Known rows, with every step that occurs
A/F/U/X: [ 1.86 -0.67 -0.56  1.70 -0.03 -1.21 -0.32  2.84  0.88 -0.50  0.42 -0.30
  0.19 -2.44 -0.75  1.22  0.72 -0.37  1.66 -2.33 -2.53  1.89 -0.90]
E/X: [-2.91  2.98  0.39  0.07  1.58 -0.82  2.91 -1.18  0.87 -1.23 -1.03 -2.60
 -1.69  1.06  1.13 -6.86  0.35  1.94  2.83 -0.18 -0.18  3.07 -1.98]
X/R/F: [-0.96  0.99  0.02 -1.07 -0.39  0.37  1.54 -3.44 -1.11  0.63 -0.07  2.20
 -0.41  3.85  0.52 -2.11 -1.47 -0.22 -1.74  1.96  1.98 -2.15  0.71]
R/F/A/X/D: [-2.92  1.26  3.13  2.15  1.62 -0.43  0.59  0.07  3.40 -3.06 -0.72  0.19
  0.60 -0.06 -0.30 -1.72 -0.20  2.91  1.48  1.31 -1.99  1.46  1.83]
U/X/R: [-1.55 -0.14 -1.22  1.14 -1.27 -1.56  2.84 -0.84  1.67 -2.00 -0.01  1.17
 -0.26  2.93 -0.61 -1.58 -0.94  0.36  1.29  1.66 -0.49  0.89 -2.30]
Z/U: [-2.00 -0.71 -1.03 -0.91  1.78 -2.18 -0.14  0.30  1.00 -1.28  0.41 -1.76
 -1.30  2.12 -2.68 -2.83  1.54  2.37  0.02 -2.58  1.66  1.66  1.09]
F/A: [-1.05 -0.69 -0.53  0.76  0.81  0.18  2.20  1.88  0.21 -1.99  2.14  0.52
 -1.72  1.55  1.63  1.16 -0.42 -0.10 -0.96 -1.98  1.12  0.73  0.34]
E/X/R/F/U/Z: [ 0.53 -0.52  1.14 -1.48 -2.16  1.64 -0.09 -1.75 -0.33  3.32 -1.68 -0.51
  0.46  0.61  0.32 -0.52  1.76 -1.15 -1.81  0.13  0.79 -0.44  0.30]
Z/R/F: [-0.97  1.71 -1.65  0.20  1.43 -0.03  0.05 -1.06 -0.74  1.08 -0.23  1.07
 -0.71  1.31 -0.80 -1.05 -0.38  1.70 -1.83  0.36  3.66 -2.31 -0.70]
D/X: [-1.74  1.18 -2.09 -0.78  3.12 -4.76  2.94 -1.43 -0.84 -2.43  2.19 -0.36
 -1.52  2.39  1.22 -6.67 -2.22  1.99  1.43  0.98  1.66  2.21 -2.66]
D/X/A/F/U/Z/R: [ 1.13  0.61 -1.55 -0.34  0.26 -0.51 -1.49  0.77 -0.88  1.62 -0.16 -1.69
  0.73 -0.45  0.25  1.67 -0.78  0.02 -1.45  1.30  2.61 -2.38 -3.49]
D/X/R/F/U: [ 0.65 -0.66  0.69 -0.86 -0.08 -1.91  0.88 -1.25 -3.61  0.61 -0.63  2.65
 -0.71  2.11 -0.23 -1.45 -2.39 -0.99 -2.47  0.65  0.74 -1.18  1.66]
Z/A: [-1.54 -0.78 -1.74 -0.05  1.40  0.09 -1.01  1.87 -0.98 -3.74  0.82 -1.50
 -1.01 -0.97 -0.04  0.79  1.06  1.26  1.64 -2.19  0.73  1.93  0.87]
U/X/R/F/A: [ 0.80 -1.38  0.04  1.41 -1.68  1.74  1.88  0.45  0.62 -0.67  0.06  3.20
 -0.94  1.12  2.50  2.52  0.19 -0.46 -0.18 -0.25  1.04 -0.60  0.72]
X/R/F/U/Z: [ 0.90 -1.45  0.38 -1.80 -1.98  1.20 -0.63 -1.32 -0.59  3.16 -0.13  0.57
  0.79  1.26 -0.57  1.27  1.22 -1.82 -3.53 -0.20  1.38 -1.49  1.09]
D/X/A: [ 0.14  2.64 -0.58 -2.26  1.51 -1.81  2.89 -2.58 -0.97 -2.82  0.76  0.17
 -0.81  1.00  3.33 -5.57 -0.97 -0.39  1.82  1.23  0.31  2.25 -3.98]
Z/A/F/U/X/R: [ 0.64 -1.89 -0.37  1.74 -2.04 -0.16 -0.71  1.80 -0.52 -1.78 -1.00  0.49
  0.45  0.00 -0.47  3.35 -0.78 -0.63  1.47  0.41 -1.68 -0.10  0.19]
X/A/F/U/Z: [ 2.26 -0.22  0.63 -2.15 -1.14  1.94 -1.64  0.14 -0.12  2.38  0.64 -2.06
  1.36 -0.84  0.89  2.31  1.30 -2.66 -1.87 -1.03 -0.43 -0.98 -0.65]
Z/R: [-2.87  1.50 -2.56  1.15  2.11 -2.12  1.03  1.07  0.04 -1.06  0.77 -0.93
 -1.32  2.32 -2.21 -1.17 -1.62  2.20 -1.46  0.38  3.33 -1.22 -2.78]
F/A/X: [-1.89 -0.15  0.66  2.38  1.16  0.09  1.68  1.44  2.23 -0.42  1.49  0.34
 -1.09 -1.03 -0.77  0.41 -1.25  0.89  1.69  0.09 -2.17  0.53  1.86]
D/X/R/F/U/Z: [ 1.17 -1.45 -0.09 -1.86 -1.32 -0.41 -0.10 -1.77 -1.13  2.72  0.00  0.72
  0.64  1.40  0.40 -0.47  0.39 -1.02 -2.43  0.66  1.89 -0.83  0.11]
D/X/A/F/U: [ 2.40  0.93  0.82 -1.24  1.06 -0.88 -0.53  0.47 -2.88 -0.42  0.44 -0.47
  0.01 -0.66  1.62 -0.19 -2.09 -2.14 -0.47 -0.33 -1.37 -0.55 -0.50]

Rows
[ 1.31 -2.63 -0.65 -1.01 -0.82  2.29 -3.55  1.84 -1.26  0.09 -0.20 -0.90
  0.39 -3.02 -0.02  4.12  3.44 -0.27 -0.32 -2.98  1.19  0.86  2.45]
R/F/U/Z/A
[-0.75 -1.65  0.32  1.20  0.16  1.07 -2.30  2.00  1.28  0.52  0.02 -1.68
  0.65 -4.29 -2.48  2.54  1.44  0.82  2.41 -0.80 -2.48  1.34  2.79]
F/U/Z/A/X
[-0.72  0.05  1.22  2.07  0.89  1.34  1.04  0.46  1.72  0.98  0.89  1.61
 -0.86 -1.53  0.02  0.78 -0.61  0.69  1.29  0.27 -1.53 -0.36  2.85]
R/F/A/X
[ 1.20 -1.15  0.18  0.22  0.85  0.22 -2.98  3.25 -2.96 -0.93  0.59 -1.58
 -0.06 -1.76 -0.49  3.88 -0.77 -1.07 -0.48 -2.57 -0.97 -0.68  2.61]
Z/A/F/U
[ 0.63 -1.20  1.16 -0.81 -1.91  1.30 -0.84 -1.40  0.42  3.97 -0.37  0.52
  1.02  0.04 -1.59  1.48  0.75 -1.48 -2.28  0.72 -0.31 -1.54  1.81]
A/X/R/F/U/Z
[-3.00  0.96  2.17  2.42  0.68  0.40 -0.74  0.53  4.18 -1.36 -1.36 -0.62
  1.19 -0.60 -0.91  0.34  0.58  3.42  0.70  1.97 -0.23  0.07  0.54]
U/Z/R/F/A/X/D
[-2.53  0.74 -1.40 -0.52  0.66 -4.04  3.58 -2.87 -1.37 -2.36  0.93  0.82
 -0.98  5.51  0.84 -4.90 -4.23  0.92  0.11  3.63  1.80 -0.31 -2.28]
D/X/R
[ 1.18 -2.83 -0.83 -0.98 -1.32  0.79 -2.57  0.54 -2.19 -0.26 -0.65 -0.18
  0.46 -1.34  0.89  2.90  1.62 -0.07  0.16 -0.49  1.75  0.24  1.52]
D/X/R/F/U/Z/A
[ 0.19 -1.56  0.71  0.96 -0.10  2.00 -2.84  1.29  0.87  1.66 -0.39 -0.68
  0.75 -4.73 -1.88  2.87  1.95  0.74  2.00 -0.72 -2.07  0.56  3.59]
R/F/U/Z/A/X
[ 1.35 -1.18  0.08 -1.88 -0.86  1.06 -1.10 -0.46 -0.27  3.16  0.44 -0.12
  0.60 -0.32 -0.52  0.82  2.31 -1.36 -3.08 -1.98  1.22 -0.28  1.03]
R/F/U/Z
[ 0.89 -0.36  0.76 -0.97  0.65 -0.53 -0.22  0.18 -2.66  1.09  0.01  1.65
 -0.67  0.07 -1.16 -0.30 -0.02 -1.12 -2.94 -2.19  0.12 -0.22  2.54]
R/F/U
[ 0.48  1.52 -0.28  0.05 -0.52  1.61 -1.44  0.95  0.11  2.21 -1.80 -2.91
  0.58 -1.19  0.11  1.62  0.63  0.01 -0.76  0.68  1.64 -1.85 -3.30]
E/X/A/F/U/Z/R
[-2.56 -0.37  1.03  1.97 -0.85 -0.03  2.61 -0.51  1.10 -0.78  0.27  1.31
 -0.70  2.87 -0.81  0.61 -3.36 -0.09  0.40  3.12 -1.31 -1.51  1.45]
F/A/X/R
[ 2.19  1.52 -0.09 -0.34  0.04  1.30 -1.25  0.09  1.92 -0.85 -0.10 -1.71
  0.72 -1.72  1.90  0.20  1.49 -0.28  3.19 -0.74 -1.58  0.51 -2.07]
Z/U/X/A/F
[-0.15 -0.25 -1.87  0.43  0.25 -0.14 -2.01  1.99 -0.19  2.46  0.28 -2.25
  0.54  0.32 -2.03  3.27 -0.30  0.41 -2.81 -0.04  3.01 -3.00 -1.80]
A/F/U/Z/R
[ 2.04  2.37 -0.15 -0.21  0.03  1.41 -0.22 -0.24  1.45 -1.15  0.73 -1.41
  0.80 -1.62  2.98  0.00  0.19 -1.06  2.85  0.05 -2.01  0.34 -3.17]
U/X/A/F
[ 2.13 -1.63 -0.83  1.98 -0.24 -0.28 -1.92  4.06  0.42 -1.56 -0.18 -0.67
  0.28 -4.06 -0.38  3.31  1.66  0.12  2.77 -3.10 -2.48  2.31  0.13]
Z/A/F/U/X
[-1.00  0.17  0.70  0.59 -0.50  1.41 -0.32 -2.27 -0.33  0.61 -0.95  1.89
  0.06  0.45 -0.40  0.08 -1.10  0.54  0.89  2.41 -0.11 -1.76  2.84]
Z/A/X/R/F
[ 1.48 -0.87 -1.17  1.86 -0.31 -1.00 -0.10  2.47  0.56  0.26 -1.16  1.82
 -0.34 -2.57 -1.76  1.09  1.91  0.76  0.29 -2.19 -0.44  1.47 -0.94]
Z/R/F/U/X
[-0.46 -0.46  0.46  0.10 -1.48  2.35 -0.99 -2.51  0.53  1.98 -0.93  1.24
  0.84  0.09 -0.17  1.04  0.14  0.24  0.59  2.52  0.41 -2.05  2.27]
U/Z/A/X/R/F
[ 2.16  0.66  0.43 -0.65 -1.03  0.38  1.38  0.82  0.61 -2.11 -0.88  0.87
  0.10 -2.57  1.05 -0.51  2.10 -1.82  1.61 -1.84 -2.91  3.30 -2.60]
F/U/X/A
[ 0.05  0.32 -0.49  0.31 -1.22  0.40  1.50 -2.46  0.68  0.33 -0.67  2.68
  0.03  1.88  0.48 -1.56  0.12  0.23  0.21  1.38  0.80 -0.51 -0.48]
U/X/R/F
[-4.88  2.29  2.38  1.47  2.47 -2.64  0.97 -0.71  3.77 -3.90 -0.46 -1.70
  0.76  0.84 -2.36 -4.77 -0.84  3.54  2.02  2.02 -2.62  2.46  0.32]
A/X/D
[ 0.20 -0.68  1.82  0.13 -0.59 -0.16  0.11 -0.82 -2.23  1.99 -1.04  2.67
 -0.17  0.75 -2.18  0.31 -1.92 -1.24 -2.24  0.74 -1.26 -1.71  3.50]
A/X/R/F/U
[ 2.47 -0.12  0.12 -2.16 -0.48  0.44 -1.33 -0.45 -0.69  1.92  0.85 -1.75
  1.24 -0.86  1.86  0.55  0.57 -2.00 -0.87 -0.09  0.10 -0.32 -1.61]
D/X/A/F/U/Z
[ 1.40  2.99 -0.35 -1.58  1.71 -0.39  0.37 -1.95 -0.89 -1.24  1.40 -1.52
  0.33  0.48  4.03 -2.70 -2.33 -0.81  2.11  1.91 -0.21 -0.70 -3.05]
D/X/A/F
[ 1.14 -0.84 -0.13 -1.26 -0.45  0.68 -1.76  0.67  0.07  2.76  1.36 -2.38
  1.03 -0.09 -0.39  1.97  0.85 -1.55 -2.18 -1.33  0.29 -1.03  0.21]
A/F/U/Z
[ 1.06  1.81 -0.51 -0.68 -0.46  0.53  2.16 -0.60  2.11 -2.60 -0.18  0.42
  0.05 -1.70  1.96 -2.19  2.19 -0.74  2.88 -0.91 -2.08  3.45 -3.91]
U/X/A
[ 0.51 -0.77  1.18 -0.76 -0.67 -0.38  0.45 -0.75 -3.19  1.06 -0.78  2.52
 -0.43  2.10 -1.12  0.19 -1.50 -1.58 -3.57 -0.11  0.34 -1.65  2.58]
X/R/F/U
